(in the rows, 128 means zero)
Known rows, with every step that occurs
bizu -> pifinuv -> bifo -> fifizo: [158 130 111 131 164 112 138 151  90 142 172 145 167 107 152 113 151 184
  97 128 125 154 111 138 104 127  95 121 130 154 150 143 108 154 127 136
 121 132 107 156 165 152 150  87 168 153  95 106 119 115 162 139 163 100
 173 212 101  77 124 112 129 147 164 133 121]
rivo -> pifinuv: [147 150 110 138 161 107 164 107  84 145 145 115 158 117 154 147 163 145
  83 137 128 105 103 144  85 137 134 140 137 159  93 132  69 146 131 131
 107 114 131 122 140 135 130 101 122 165  96 113 110 156 148 122 156 110
 132 102 130 112 115  91 138 126 124 120 136]
rivo -> pifinuv -> bizu: [170 144 124 129 167  99 155 133  95 147 135 115 163 125 142 159 163 115
  82 141 131 133 115 144  87 149 121 140 143 161  89 141  69 154 116 126
 137 118 126 133 150 138 130  91 127 162  86 101 115 152 145 110 158 122
 121 103 127 113 115  78 124  92 146  99 152]
bifo -> beki -> rivo -> pifinuv -> bizu: [167 153 115 142 148 103 163 110  73 152 129 131 165 129 151 137 160 146
  82 141 140 137  84 138 139 155 120 146 139 164 121 112  76 173 130 132
 157 112 127 136 142 136 130  82 130 142 101 121 122 145 138 105 144 119
 105 177 108  85 136  87 135 122 133 116 179]
fifizo -> rivo -> pifinuv -> bizu -> beki: [174 139 117  99 208  98 176  67 103 129 136 119 173 121 152 149 164 121
  91 177 127 141 121 137 139 153 140 143 150 156  71 106  74 134 134 125
 112  97 141 125 153 133 133  83 110 144 136  78 112 166 152  82 170 112
  81 117 114  89 108  81 122 119 124  86 156]
fifizo -> rivo -> pifinuv -> bifo: [137 143 109 153 154 108 172  81 105 133 168 131 169 117 185 139 163 129
  92 143 127 159 123 136 106 151 154 133 127 162 104 131  61 146 135 137
  89 112 116 132 122 141 139  84 113 146 108  83 113 152 138 110 132  88
 108 174 125  89 114  94 152 126 136 135 142]
bifo -> fifizo -> bizu -> pifinuv: [175 131 113  83 181 142 136 124  83 155 123 132 147 123 141 107 163 170
  80 147 118 166 109 142 151 123 110 134 145 145 130 140  95 136 128 127
 144 111 129 146 174 159 153  90 162 179 102  94 134 125 146  98 184 100
 126 130 112 105 139 107 107 143 134 110 123]
fifizo -> bizu: [164 132 116 106 147 116 145 133  86 152 115 111 162 137 149 118 159 130
  92 144 128 174 118 142 154 135 135 139 132 143  90 130  65 132 123 128
 138 126 132 139 124 140 124  94 132 187 110 105 130 149 115  94 169  79
 101 104 125 106 125  98 123 134 127 114 134]
pifinuv -> bizu -> beki -> rivo: [171 130 116 103 199  87 176 116  83 145 113 122 175 128 121 116 149 163
 105 158 134 148 100 133 168 165 123 136 143 144  87  99  96 140 122 131
 135 131 136 137 143 123 116  86 120 166 143 111 145 152 132  98 189 118
 125 167  85  54 118  97 116 150 159  97 173]
rivo -> fifizo -> bifo -> beki -> bizu: [142 144 121 141  99 105 136 117  64 152 127 138 178 116 189 105 155 185
  79 184 134 125  86 141 132 144 117 141 130 163  90 106  96 163 144 134
 170 128 133 158  97 135 115  95 123 209 154 105 138 128 167 159 173  86
  80 170 119 105 127 113 139 170  87 143 157]
bizu -> pifinuv -> bifo -> beki: [154 132 108 148 116 101 120 148  84 140 177 143 193 114 145 109 146 178
 121 130 132 160 113 146 143 111  96 118  99 169 108 129  78 162 144 138
 171 125  91 152 123 144 147  93 155 162 102 124 109 115 159 141 144  68
 175 211 113  97 127 106 146 161 139 142 129]
bizu -> beki -> rivo: [138 140 102 116 190  94 182  90  82 143 128 119 170 118 136 108 150 190
 109 151 132 128  92 133 173 151 135 133 142 146 101  92  96 131 138 138
 106 126 140 124 124 126 117  94 113 167 151 123 142 156 134 110 184 106
 130 164  85  52 117 107 128 180 139 117 153]
bifo -> fifizo -> rivo -> pifinuv -> bizu: [192 137 120 111 208 125 176  82 106 138 132 131 146 121 169 160 171 124
  44 150 128 139 106 134 113 154 130 148 162 153 161 125  93 148 126 124
  95 106 139 145 184 144 144  73 129 126 108  80 117 146 153  80 154 147
  69 164 112  80 132  89 126  96 120 103 165]
pifinuv -> bizu -> beki -> rivo -> fifizo: [158 138 111  87 194  81 177  93  90 142 112 133 166 115 145 106 157 191
  89 175 134 137  91 129 144 178 126 139 167 134  82 108 107 145 133 132
 145 135 132 143 139 133 125  74  94 171 137  98 151 150 145  88 204 133
  66 151  83  61 125 102 110 159 152  98 178]
bifo -> fifizo: [169 131 110 116 171 113 158 135  92 145 141 122 154 120 150 143 157 168
  64 130 133 129  94 136 112 132 107 135 148 145 168 128 112 136 134 128
 115 130 135 150 165 132 129  94 147 151 121 130 126 133 153 126 170 137
 125 179 104  69 128 109 124 133 124 129 137]
beki -> bizu -> pifinuv -> bifo -> fifizo -> rivo: [166 130 117 146 198 137 155  86  81 136 135 157 162 128 186  94 153 172
  87 158 113 200 118 131 146 153 126 128 138 152 139 126  92 152 122 136
  97 111 133 156 140 163 159  80 152 177 128  90 131 102 164 122 170  71
 111 251 100  41 131 111 133 139 162 131 161]
bifo -> fifizo -> rivo: [177 128 107 113 201 127 180  72 108 141 130 129 151 122 165 143 160 157
  51 139 126 150 101 131 153 139 139 138 151 146 187 113 110 127 142 129
  94 125 134 148 154 140 134  84 133 136 143 105 131 138 148  91 166 137
  91 199 100  57 134 117 130 142 106 133 146]
bizu -> pifinuv -> bifo: [145 127 108 152 155  98 138 139  97 147 165 133 182 110 151 114 149 165
 119 128 125 149 126 146 118 123 117 118 112 162  99 141  82 150 126 138
 134 136  99 144 132 146 144  93 143 175  91 104 121 123 156 132 154  68
 183 180 113  99 116 104 140 147 168 130 128]
rivo -> pifinuv -> bifo -> fifizo: [143 149 118 136 135 109 152 152  78 141 178 135 158  97 174 141 161 154
  79 132 135 115  97 130  58 142 103 135 137 151 136 143  86 157 127 134
 102 119 126 145 167 138 142  89 151 137  93 110 114 138 148 144 142 107
 129 202 115  77 115  93 130 118 139 134 131]
pifinuv -> bifo: [141 131 115 151 130  89 144 155  94 139 163 123 178 113 159 124 146 143
 109 132 134 163 122 138 109 139 120 124 117 153 108 133  75 150 125 137
 132 141 110 150 122 133 123  97 136 165 105 122 127 135 132 140 148  87
 154 198 113  74 112 101 140 135 155 140 131]
beki -> rivo -> pifinuv -> bifo -> fifizo -> bizu: [133 153 119 121 133 130 170 125  67 152 142 144 139 112 193 105 164 158
  80 142 127 153  88 122 107 167 127 143 139 140 118 136  72 163 118 138
  98 114 138 136 161 154 145  81 143 143  88  94 140 144 107 106 150  79
  95 200 104  67 132  97 124 135 148 131 155]
rivo -> pifinuv -> bifo -> fifizo -> bizu: [149 148 124 108 120 125 142 159  70 142 162 133 147 108 185 117 165 139
  83 144 129 148 104 132  77 148 109 140 134 147 105 149  70 153 116 131
 125 110 137 144 166 149 147  88 155 155  90  97 123 141 116 127 148  83
  97 172 124  89 120  91 118 110 138 124 126]
beki -> rivo -> fifizo -> bizu: [133 145 106 105 156 118 175  70  86 158  92 134 139 133 177  93 167 176
  69 159 126 169  88 135 161 167 151 143 157 132 103 124  84 148 131 136
 138 133 132 138 112 151 129  77 101 189 114  94 158 150 114  69 188  96
  48 120 106  86 147 113 121 165 135 121 167]

Rows
[123 157 104 117 184  98 186  71  74 143 142 125 164 109 145 124 160 186
 104 154 129  93  83 134 131 155 145 141 151 155  84 104  79 139 138 136
  99 109 143 110 132 126 125  98 107 152 139 114 131 167 139 110 177 102
 118 133 103  80 110  97 130 170 127 110 159]
bizu -> beki -> rivo -> pifinuv
[164 128 126 104 122 117 134 174  80 143 150 128 159 117 169 107 155 144
  90 139 129 187 111 128 119 145 105 134 128 134 126 136  83 145 117 130
 129 124 130 158 154 142 139  85 160 167 109 104 135 133 113 127 156  82
 111 204 109  64 126 102 114 122 140 133 131]
pifinuv -> bifo -> fifizo -> bizu
[167 141 115 148 155 121 121 110  56 151 123 135 181 139 146  98 147 181
 101 150 125 178 101 150 165 122 103 133 122 170  84 117  77 159 136 131
 168 102 128 144 113 147 139  96 154 203 125 134 122 107 176 144 174  74
 144 181 115  92 136 105 134 155 131 120 157]
bifo -> beki -> bizu -> pifinuv
[151 127 116 120 137 116 126 144  92 151 147 131 172 125 154  97 153 147
 125 141 117 200 136 146 145 128 126 122 113 151  62 148  61 146 118 137
 159 124 102 142 129 158 149  92 148 193  84  84 128 128 126 110 164  41
 150 145 124 104 121  97 122 147 168 119 124]
fifizo -> bizu -> pifinuv -> bifo
[126 155 111 112 160 100 177 114  65 136 170 144 161  90 166 113 156 195
  98 156 134 107  79 120 104 163 112 136 149 146 112 113 101 150 136 138
  78 114 143 131 163 134 141  86 139 125 133 116 125 150 140 140 165 105
 114 230  85  45 109  99 126 162 137 128 152]
bizu -> beki -> rivo -> pifinuv -> bifo -> fifizo
[138 163 104 151 136 112 167  92  72 150 134 132 159 121 167 130 160 173
  82 134 136 109  70 137 144 145 132 144 136 165 124 109  74 164 147 136
 132 109 127 124 121 133 131  95 127 137 116 133 123 146 140 110 144 105
 118 175 113  91 136 102 150 158 112 136 168]
bifo -> beki -> rivo -> pifinuv
[157 137 118 151 135 118 118 127  62 158 134 136 187 124 160 106 152 182
 110 170 121 130 103 153 162 120 119 131 109 177  88 106  89 161 136 135
 175 119 126 144 107 145 127 110 157 207 133 105 125 114 177 168 167  58
 158 166 122 117 128 105 144 177 102 133 144]
fifizo -> bifo -> beki -> bizu -> pifinuv
[159 146 116 140 185 110 183 101  84 156 116 124 153 126 154 139 165 141
  79 139 129 131  96 140 114 169 142 143 149 155 107 125  75 166 116 132
 116 127 131 128 152 141 128  88 116 158  85  99 132 154 134  91 160 121
 114 135 112  87 127  85 130 118 164 102 180]
beki -> rivo -> pifinuv -> bizu
[172 143 121  95 179  85 153 130  87 136 142 115 180 109 126 143 159 135
 108 162 131 118 112 142 103 146 118 141 146 157  51 122  75 139 126 126
 138 108 138 125 155 129 129  96 125 156 117 105 111 159 149 117 177 112
 117 101 117  99 101  74 109 110 138  86 147]
rivo -> pifinuv -> bizu -> beki
[150 153 120 175 116 119 150  84  61 129 153 143 180 132 199 109 152 137
  95 162 129 194 108 131 136 158 131 141 114 168  79 110  41 165 133 135
 127  92 131 142 100 144 143  84 136 167 135 109 110 132 144 134 135  51
  86 236 122  68 123  96 153 128 117 139 174]
fifizo -> rivo -> pifinuv -> bifo -> beki -> bizu
[123 155 110 149 150 116 181 119  73 146 165 146 145 101 185 127 162 181
  77 128 129 117  79 125  79 163 120 137 143 149 150 132  94 166 123 139
  81 125 131 137 164 141 145  85 138 130  99 112 129 140 136 128 143 109
 128 229  96  52 125 102 139 145 147 140 159]
beki -> rivo -> pifinuv -> bifo -> fifizo
[182 134 117 128 197 114 174  72 110 140 130 120 159 132 164 161 170 106
  70 151 125 160 124 145 125 155 154 143 147 158 110 123  64 148 125 126
 107 112 129 134 145 146 135  82 113 150 100  73 116 156 143  74 152 119
  90 122 125  98 123  83 132  97 136 101 164]
fifizo -> rivo -> pifinuv -> bizu
[186 130 121  94 180  81 147 149  89 136 130 111 185 123 118 129 151 136
 111 156 135 147 120 140 132 145 109 133 139 146  73 113  88 132 125 126
 155 124 133 141 147 123 120  94 130 172 136 113 127 150 148 114 186 116
 127 137 104  72 109  91 108 130 147  89 146]
pifinuv -> bizu -> beki
[131 159 110  88 174 113 170  75  68 149 121 122 156 118 155  98 165 158
 111 166 124 129  88 134 162 161 151 146 150 144  49 111  65 137 131 135
 109 105 155 106 133 140 132  95 112 171 126  97 141 172 114  89 183  79
  87 103 110  92 116  90 117 159 121  98 158]
fifizo -> bizu -> beki -> rivo -> pifinuv
[130 146 112 124  81 105 145 114  79 148 127 151 159 127 194  75 155 176
  91 155 140 197  83 123 164 164 123 138 125 139  91 121  77 169 141 140
 176 129 109 158  96 145 140  70 121 170 117 107 150 129 106  95 158  63
  55 219 103  71 145 116 134 167 128 144 164]
pifinuv -> bifo -> beki -> rivo -> fifizo -> bizu
[166 125 112 139 166 119 169 106 107 135 163 137 161 111 191 128 154 152
  75 136 130 177 114 124 131 147 131 130 134 144 174 118 100 139 135 133
  85 128 124 159 151 138 140  78 138 132 134 100 130 133 140 111 148 108
 107 252  98  41 126 114 138 136 138 147 142]
pifinuv -> bifo -> fifizo -> rivo
[128 149 115 154 129  95 151 144  84 142 171 126 171 104 170 136 158 141
 103 137 132 132 112 140  67 143 126 131 119 163  86 143  60 158 125 137
 104 122 115 132 130 136 133  98 128 160  87 104 108 148 137 142 137  81
 145 166 128  97 102  89 142 121 149 129 136]
rivo -> pifinuv -> bifo
[124 142  98 152 125 102 150  88  84 147 156 163 170 112 173  90 153 219
 101 151 132 149  84 138 151 146 113 125 127 158 111 125 105 177 153 146
 158 124  91 154 108 152 154  72 127 164 108 111 137 113 161 113 160  89
 117 232  92  84 149 121 147 203 146 146 163]
bizu -> pifinuv -> bifo -> beki -> rivo -> fifizo
[143 146 108 106 118 118 156  82  76 152 106 138 153 135 181  89 161 184
  70 158 137 173  73 130 186 160 130 145 141 138 104 112  83 155 146 134
 167 119 124 146 109 143 133  74 114 179 131 111 152 136 115  79 173  95
  39 159 106  87 155 120 130 177 103 133 169]
bifo -> beki -> rivo -> fifizo -> bizu
